Each row comes from the steps of one walk. Every step used is in the known rows, and no mark comes twice. Write the walk behind each row, first mark first.
Known rows:
p-r-t: -18  8  14  -3  3  0  -3  14  4  8  4  0  7  0  7  -5  11  0  -2  3  -15  -9  4  -10  -3
u-l-t: -3  -2  5  7  4  -6  -15  14  3  8  -5  -4  9  11  -16  1  2  3  7  -4  -3  -3  6  -10  10
d-p-r-t-q: -18  4  17  -3  0  -4  -7  8  3  -4  8  2  15  1  19  -6  13  5  0  11  -38  -9  2  -2  -5
u-d: -2  2  5  -5  -1  -3  0  3  0  4  2  -1  10  3  -7  6  0  10  11  -1  -6  -4  2  -4  1
u-d-p: -2  -6  12  -5  -6  -7  4  1  -3  -1  0  -2  18  0  2  6  -1  15  14  3  -20  1  5  -4  -2
x-l-u-d: -5  4  1  1  -9  2  1  4  9  1  0  3  5  4  -13  6  -6  11  16  -8  -1  -10  -1  -16  -3
u-l-x-t-q: -5  10  6  8  9  3  -35  0  11  -3  9  4  5  22  3  -7  6  11  1  4  -8  -8  8  -7  -6
x-l-u-d-q: 2  6  2  9  -4  6  -2  2  5  8  5  2  -1  4  -2  10  -8  7  16  -10  -5  -12  -5  -21  1
l-x-t-q: -3  12  8  -3  12  5  -27  -4  10  -11  9  6  2  11  11  -7  6  7  -4  5  -6  -9  4  -4  -11
u-d-p-r: -16  -4  16  -6  -10  -4  8  3  1  0  3  -1  21  4  7  1  6  13  13  1  -27  -4  8  -4  -4
x-l: 2  4  3  -3  1  -8  -4  5  4  -3  -4  2  8  4  -3  6  2  5  5  -4  10  -11  -6  -13  -3
d-p-r-t-x-l: -22  3  20  -4  0  -6  6  10  -2  -5  -1  1  21  6  5  0  7  10  -4  5  -5  -9  3  -23  -10
x-t-r: -4  2  9  4  9  -2  -15  8  10  -4  -1  -1  5  7  3  0  7  5  6  -3  10  1  -1  -13  -10
r-t-q: -6  10  6  -4  8  -2  -16  9  3  1  7  1  5  -1  5  -2  7  1  -2  8  -15  -10  -4  -1  0
l-u-d-p-r-t-q: -24  3  15  0  -11  7  -3  7  8  0  11  4  13  2  10  -4  5  10  10  8  -48  -7  7  -3  -7
x-t-q-d: 1  7  -1  -6  12  -3  -23  5  17  -7  8  1  2  9  0  -14  9  9  5  13  -6  -4  0  3  -10
x-l-u-d-q-t-r: -5  -1  6  14  4  10  -10  11  7  9  0  3  2  7  1  21  -5  2  25  -11  11  -12  -2  -35  -2
b-q-d-p-r-t-x-l: -14  5  18  -19  3  -2  7  11  8  0  -2  4  17  12  4  0  8  10  -6  7  -15  -12  5  -23  -11
r-t-q-d-p: -4  -2  11  -13  7  -5  -15  12  10  -3  4  -1  14  -2  7  -9  10  12  5  17  -29  -1  3  -1  -3
l-x-t-r: -8  4  14  0  15  7  -21  5  13  -7  0  3  5  12  7  -2  8  10  0  -6  10  -1  8  -20  -13
p-r: -15  1  10  -6  -1  -4  0  4  4  2  2  3  10  7  9  -3  14  0  4  -3  -14  -11  3  -5  -4
r-t-x-l: -9  9  9  -4  8  -6  -2  12  -3  0  -2  1  11  4  -10  5  1  6  -8  2  16  -11  -2  -22  -5

Write each row's walk:
6  -3  7  6  12  -1  -12  5  -5  12  4  -1  0  1  17  12  5  -8  12  -1  1  -10  -1  -18  2 : d-q-t
-2  9  1  -2  7  -4  -12  8  6  -12  -2  2  4  5  -12  1  -2  2  -1  3  2  -15  -9  -6  3 : x-l-t-q
-23  -1  18  -11  3  -5  3  16  8  -4  -1  -1  23  8  -2  -6  11  15  -1  9  -6  -6  8  -22  -10 : q-d-p-r-t-x-l
2  10  1  2  8  -3  -19  -2  8  -9  8  2  1  6  7  -6  5  2  1  8  -7  -8  -5  3  -9 : x-t-q
-26  -1  18  2  -7  1  5  9  5  -3  1  5  17  8  6  -1  6  8  0  -1  -15  -9  6  -28  -13 : d-p-r-t-x-l-u
-11  -1  8  -6  9  -4  -3  7  -3  -3  -2  0  11  8  -12  1  4  1  -7  -3  6  -6  5  -11  1 : l-t-x
-7  -1  5  -3  8  -7  -5  6  -4  -4  -2  4  12  10  -3  13  2  0  5  -1  27  -15  -1  -26  -6 : q-t-x-l
-20  9  9  -12  8  1  -14  17  15  2  8  2  8  5  4  -15  18  6  0  12  -27  -11  4  1  -3 : p-r-t-q-d
-6  8  4  -11  11  -2  -19  15  13  2  6  1  6  1  -2  -10  11  7  1  13  -16  -7  2  0  -1 : r-t-q-d
-25  7  19  -3  -4  -3  12  11  -4  -3  2  -2  23  7  -6  3  -2  17  0  6  -7  -7  6  -22  -9 : u-d-p-r-t-x-l
-7  1  7  1  9  -3  -7  16  9  -7  -12  -1  9  6  -15  7  -1  4  4  -8  18  -6  -4  -22  3 : x-l-t-r
-24  14  12  9  -1  12  4  10  1  12  9  2  5  9  -3  4  -1  8  1  -5  -7  -16  2  -30  -6 : p-r-t-x-l-u-d-q
-17  -4  18  -11  3  -3  -2  17  12  6  1  -2  17  0  9  -11  15  11  6  11  -29  0  12  -10  -7 : q-d-p-r-t
-2  1  11  -11  11  2  -27  0  18  -15  7  4  10  11  12  -15  9  19  4  14  -19  -1  11  -5  -15 : l-x-t-q-d-p
-26  -8  13  2  -11  2  8  5  1  -5  2  6  20  14  1  11  1  9  19  -1  -6  -13  9  -28  -13 : q-t-x-l-u-d-p-r
-9  3  13  10  12  5  -30  10  12  1  -1  1  9  22  1  -2  9  13  6  -7  8  1  13  -23  -7 : u-l-x-t-r
-6  4  5  -7  4  -9  0  1  -2  -7  -2  4  12  10  -7  7  3  7  -3  -5  18  -12  -4  -18  -6 : t-x-l
-13  -11  15  -13  -1  -8  -1  8  12  -1  -2  0  20  6  10  -10  17  11  11  5  -28  -2  11  -5  -7 : q-d-p-r
-7  6  4  6  0  5  1  -2  0  6  5  4  5  11  -7  10  -6  9  7  -10  5  -14  -2  -26  -3 : t-x-l-u-d-q
-17  1  15  -2  5  3  -31  6  20  -7  8  3  16  25  11  -20  17  20  7  12  -31  -4  18  -7  -12 : u-l-x-t-q-d-p-r
-31  11  11  0  -7  8  6  12  6  5  5  4  11  10  -13  2  -1  10  1  -3  -4  -14  6  -25  -9 : p-r-t-x-l-u-d
-3  -1  11  -2  8  0  -35  3  18  -6  6  1  14  22  6  -15  10  21  9  12  -21  1  15  -7  -9 : u-l-x-t-q-d-p
-24  12  13  -4  5  -3  3  12  -1  -1  1  2  13  9  -4  0  7  4  -8  1  7  -14  1  -23  -8 : p-r-t-x-l
-14  -2  2  2  -2  3  -1  6  1  0  1  6  9  12  -13  14  -6  6  16  -5  16  -14  4  -28  -8 : q-t-x-l-u-d
-12  0  10  -7  4  -4  -16  4  18  -13  8  1  13  10  13  -17  15  12  8  16  -29  -4  4  4  -15 : x-t-q-d-p-r
-9  -4  6  8  5  8  -5  2  -5  13  10  3  3  10  5  14  -1  -2  15  -6  0  -11  6  -24  -2 : l-u-d-q-t-x
-25  -3  14  -2  -14  1  11  0  4  -8  1  6  21  13  -2  3  2  16  9  -5  -15  -11  7  -21  -12 : t-x-l-u-d-p-r
-11  0  5  -2  -2  -2  -2  0  5  -5  -2  8  9  11  -6  6  4  4  2  -10  9  -12  -2  -23  -8 : t-x-l-u
-20  -7  15  0  -16  2  6  1  7  1  4  4  16  5  8  0  6  12  18  -4  -37  -4  12  -8  -7 : l-u-d-p-r
-1  4  3  0  6  -5  -5  11  6  -4  -8  -1  6  3  -15  3  -4  2  2  -3  12  -10  -3  -14  3 : x-l-t
